Known rows, with every way that one mark hangs from another:
(kefi (lozazip bagim (pemufab melif))): [-17  26  -5 -21 -17  13  33 -62   1   2  12  43  30 -27   6  16  23 -26
 -18  47  23 -11 -31  -8 -30]
(rolos (fulonet (pemufab (melif zipode))) lozazip): [-39 -14  27  32  28  10   8  33  16 -21  -6 -73  18  15 -19  35   1  22
   6  26   2 -11  84  41   4]
(pemufab (kefi lozazip) (melif rumam) (rolos fulonet)): [ -5 -20  36  12  14  -6 -14  30   0   2 -55  21   1  26 -41  19 -42  19
 -21 -33  19  78  41 -24  54]
(kefi (lozazip bagim) (pemufab rolos)): [-25   6 -51 -27 -47  31  18 -13 -17 -14 -29  62  18  -4   2 -38  26 -13
 -67 -19  -4 -15 -21 -35 -12]
(zipode (melif rumam)): [ -1 -30 -24 -41  18  29  41  -5 -36  -8  61  33 -20  12 -16  -9   7 -22
 -14 -25 -15  18  14  12 -18]
(kefi (lozazip bagim) pemufab): [-24  19 -47 -35 -37  31  27 -27  -9 -15 -13  88  14  -2  18 -29  30 -17
 -58   4  -7 -21 -16 -33 -26]
(pemufab (kefi (lozazip bagim)) (melif zipode) rolos rumam): [ 23   1  21  31   2  17 -48  38 -19  59 -21  21  -5  27 -21 -36 -11  37
 -22   7  18  56 -39 -47  63]
(fulonet (pemufab melif rumam)): [ 12 -28  -3 -11  54 -13  -1  10  34  42  28 -14 -40   2  -9 -11  16   6
  52  14 -23  -4   9  24 -12]
(pemufab kefi rolos): [  2 -33  18  -7   2  -2   3  37 -15  -7   3   8  -8  20 -32 -21 -26 -22
  30 -28   8  23   0 -14  32]
(rolos pemufab): [  1  11 -17  -1  -3 -24  16  34 -37 -35  40 -25 -15  14  -3  -8   8 -39
  38 -28  -3 -22  33   9   3]
(bagim (lozazip (kefi (pemufab melif (rolos fulonet) rumam)))): [  8 -34 -11  14  36   2  -5   2  21 -16 -12  -2 -21  18  -2  13   7  -6
  -7 -25 -20  16   1 -11  -9]
(kefi (lozazip bagim (pemufab (melif rumam zipode) rolos))): [-17  18 -28 -21 -57  28  21 -51 -13   7   6  21  34 -22   1 -10  15   1
 -66  22  23 -17 -32 -22 -26]
(bagim (lozazip (pemufab kefi rolos rumam))): [ -9 -29  -2  -2  33   0  -4 -31  15  13  11  -2 -17  14  -7 -11 -14 -18
   4  -1   3   4 -14  -1  17]
(kefi lozazip): [-28   3 -14 -30  15  13  39  -1 -30 -21  18  38 -31  34 -19 -20  27 -45
   8  28  -1  10  -5 -16  14]
(rolos (pemufab kefi melif rumam)): [ 37  12  26  31  38 -44 -44  54 -20  23  13  -3 -23  24   3   8 -25   6
  55 -30   7  30  22   1  46]
(bagim (lozazip (pemufab melif rolos))): [-18 -32   3 -10  41  -2  13 -38  16   4  22 -12  13   6 -12  12  -3 -28
  -1   7  22  -4  -3   3 -11]
(lozazip (pemufab kefi (melif zipode) rolos)): [ 11 -16  20  -7  -7   2 -18  16 -10  29  22   1  35  -5   3  -7 -32   8
   1  12  36  -7 -26   0   5]
(pemufab (rumam melif)): [ 23   6  20 -26  56 -26 -10   7   7  31  16 -13 -91  20   9 -37  -5   1
  64   5 -30  17 -25   6  22]
(pemufab rolos): [ -5 -23 -13 -20  -5  -5  24  28 -15 -21  25 -22 -16  20 -29 -33   5 -36
  32 -13  -2   4  -5   1   9]
(melif rumam zipode): [ -3  -2 -46 -46 -47  20  23  13 -31 -19  59  13 -24  42   4 -64   4  12
 -28  -3 -13 -16  13 -19 -26]
(kefi (lozazip bagim) (pemufab (rolos fulonet))): [-33  10 -43  -9 -41  37  21  -1  -3 -27 -49  33  22  -2  -2 -24  21  -6
 -65 -15 -11  -3   3 -26  -4]
(lozazip bagim (pemufab kefi rolos (rumam (melif zipode)))): [ 22  14  17  -6 -32  13 -23 -37  19  48  -3 -20   4 -49  24 -27 -25  24
  -8   4  -2 -25 -63  -3  -9]
(fulonet pemufab): [-20 -38 -19 -34  20   7  42  -2  20  -3  40 -13 -23  -4 -16 -17  24 -31
  35   8 -26 -41  22  21 -35]
(kefi (lozazip bagim) (pemufab melif (rolos fulonet) rumam)): [ -3  19 -28  14  -6  13 -22  13  11  21 -59  33   5   5   7 -17  12  30
 -48 -10  -7  35 -11 -22  19]
(kefi lozazip (pemufab (rolos fulonet) (rumam (melif zipode)))): [-10   6 -26 -11  15  22 -28  42 -21  21 -55   7 -53  33   7 -61   0  36
 -46 -18 -28  15 -14 -24  49]

Rows:
[-15  44  37  72  -7 -24  -4  21   2 -49 -22 -80  54 -11  -4  75  -6   7
   7 -10  24   2  90  31  12]
(rolos fulonet (lozazip bagim) (pemufab melif))
[ 34  10 -15  -3 -44   6  -1 -18  25 -15 -27 -11 -12 -49  26   0  15  10
  -7 -32 -43 -16 -43  -8 -47]
(lozazip bagim (kefi (pemufab (rolos fulonet) (rumam melif))))
[ 17 -10 -24 -27 -46  -9  30 -31 -11 -31  34 -30  16 -45   6  17   8 -44
  26  -2  -2 -43 -49  21 -50]
(lozazip kefi (pemufab rolos))
[  0  17   7 -21 -45  10  26 -58  24  -2  25  33  48 -48  22  15  -9 -25
   5  25  11 -36 -31   6 -51]
(lozazip bagim (pemufab kefi))
[ -2  34  40   8 -10 -16 -14 -59  21  13  -8  -9  18 -35  26  27 -24  15
   7  19  13 -23  -9  23  -2]
(rolos (lozazip bagim (pemufab kefi (rumam melif))))
[-17  15  21   0   9 -29   5 -27  -4 -12  24  -9  40  -3   9  39 -12  -9
  20  33  37 -19  21  36 -10]
(rolos (lozazip (pemufab melif)))
[  0  27  27  23  -5  -8  -8  -9   4 -28 -10 -86  -7 -17  21  40  -9  20
  16  30 -11 -23  12  46  -3]
(rolos fulonet (lozazip kefi (pemufab (rumam (melif zipode)))))
[-18  30  29  67   9 -19 -20  69 -30 -42  -5 -91  30  30  -4  44 -11  20
   3  -4  26   2  95  29  40]
(rolos fulonet lozazip (pemufab (melif zipode)))
[ 35  -3 -40 -26 -16 -11   2   9 -10 -18  24  35 -29   1  28 -15  20 -14
  23 -16 -36 -18 -37  -4 -39]
(lozazip (kefi (pemufab rumam)))
[ -3  14 -31 -22 -11  17 -16 -20  -4  27 -50  43 -36  -8  16 -51  11  19
 -52 -25 -23   0 -45 -33  15]
(kefi (lozazip bagim) (pemufab rolos (rumam melif)))
[  5 -35  -1 -12  35  -1   0  15  25  31  18   3 -43   4 -10 -22  -2  -2
  48   0 -31  -9  10  14   3]
(fulonet (pemufab kefi rumam))
[-21  26  21   6 -40  -2  15 -56   8 -21   9   6  62 -32  16  35 -11 -11
  -5  26  29 -33  10  22 -22]
(rolos (lozazip bagim (pemufab kefi)))
[ 35  -2  17  36  20 -45 -35  22  -9  11  -2 -45 -11  13 -16  19  -6  15
  40  -8  11  38 -11  15  36]
(pemufab melif (rolos (lozazip kefi)) rumam)
[  6   9 -11  -8  -8 -13 -34   0   6  17 -33   0 -21  -6  26 -37 -12  36
 -19 -39 -14 -12 -11  -1  13]
(kefi (pemufab (rolos (lozazip bagim)) (rumam melif)))
[ 25   4  51  49  16 -31 -54  18  10  37 -31  -8  17   6 -17  16 -37  35
  21 -14  28  54   0  -5  57]
(pemufab kefi melif (rolos (lozazip bagim)) rumam)
[  0 -28  45   8  32  -4 -17  32 -20  19 -27  42   5  24 -41   5 -25  -9
   7 -11  34  59  -6 -31  59]
(pemufab (kefi lozazip) melif rolos)
[-17  29  39  63  27 -40 -14  52 -13 -47 -18 -83  27  17 -12  66 -17   4
  26 -15  24  14 101  39  37]
(rolos fulonet lozazip (pemufab melif))
[ 25 -18 -18  -5 -24   9  -3  43 -14 -25   3  -2  10   1  11  -1   5   6
  -9 -22 -13  -9 -16 -10 -30]
(lozazip (kefi (pemufab (melif zipode) (rolos fulonet))))
[ 23  18  27  19  15  17 -39  23 -13  57  -2  54 -14  33   0 -24  -5  35
 -10  35  13  47 -32 -43  45]
(pemufab (kefi (lozazip bagim)) (melif zipode) rumam)
[-20 -19  10  11  41  13  13  31  28   1 -25 -24 -40  18 -23  -1   4   0
  30  15 -34  19  44  18  21]
(rolos (fulonet (pemufab (kefi lozazip) rumam)))
[-19  16 -10 -13 -25  13  27 -51  -1   4  -3  23  37 -31  -6  11  19 -24
 -28  31  26  -8 -35 -10 -16]
(kefi (lozazip bagim (pemufab melif rolos)))
[ 31 -13 -13 -25  -8 -12   7   7  -8 -20  24  47   1  -8  22  12  11 -16
  16 -16 -12 -15 -26  -7 -50]
(lozazip (kefi (pemufab melif)))
[-18 -17  14  26  -9   6  11   7  17 -42  -6 -70  20 -11 -11  56   3  25
  -8   4 -12 -20  72  33 -29]
(rolos (fulonet (pemufab (melif rumam zipode))) (lozazip kefi))
[  4 -37 -11 -13   6  -7  18 -64  15 -16  21  -5   9 -20  -6  36   0 -24
 -16 -18   7 -14 -14  -3 -44]
(bagim (lozazip kefi (pemufab (melif rumam) rolos)))
[ 18  28  26  18  18 -17 -28   8 -20  19 -21  -1 -51  -4   4  -5 -12   0
  16 -32 -10   7   3 -16  47]
(rolos (pemufab (kefi (lozazip bagim)) (rumam melif)))
[-13  27 -36 -14 -35  13  24 -50  -3   8  -1  10   6 -24   0 -20  26 -22
 -20  30   2 -13 -45  -6  -7]
(kefi (lozazip bagim (pemufab rolos rumam)))
[ 10 -41 -20   0  27   5 -15  40  10  48  26 -51 -30  10 -21 -43  15  26
  20  -1 -19 -11  -1  10   4]
(fulonet (pemufab (melif zipode) rolos rumam))
[ 22   8 -35 -26 -69  16  31 -36  10 -40  18  46  25 -43  32   5  30 -24
 -12 -13 -26 -45 -39 -15 -86]
(lozazip bagim (kefi pemufab))
[  2 -35  -9 -14  32   4  13 -25   7 -22  18  41 -11  14   5  16  14 -24
 -11 -14  -9  -8  -9 -20 -37]
(bagim (lozazip (kefi (pemufab melif))))
[ -3  36 -11 -11  -5   5  14 -56   8  24   7  36  11 -19  13   4  24 -12
  -8  51  12   0 -43  -4 -15]
(kefi (lozazip bagim (pemufab melif rumam)))
[-17   4  47  54  21  -1  -9  -1  56   1 -39 -50  26 -16 -11  55 -12  34
  12  18  -4  12  69  36  10]
(rolos (fulonet (pemufab kefi melif rumam)) (lozazip bagim))
[ -9  24  45  44  18 -10 -30  23  10   2 -13 -45  29  17  13  39 -38  38
  14  41  24  16  42  38  34]
(rolos fulonet (lozazip (pemufab kefi (melif zipode) rumam)))
[  6  -6 -22 -30   3  10 -14  41 -16  12  28  55   9  33  29 -39   3  20
 -19  -1   3 -13  -7 -16 -19]
(kefi (pemufab (melif zipode)))
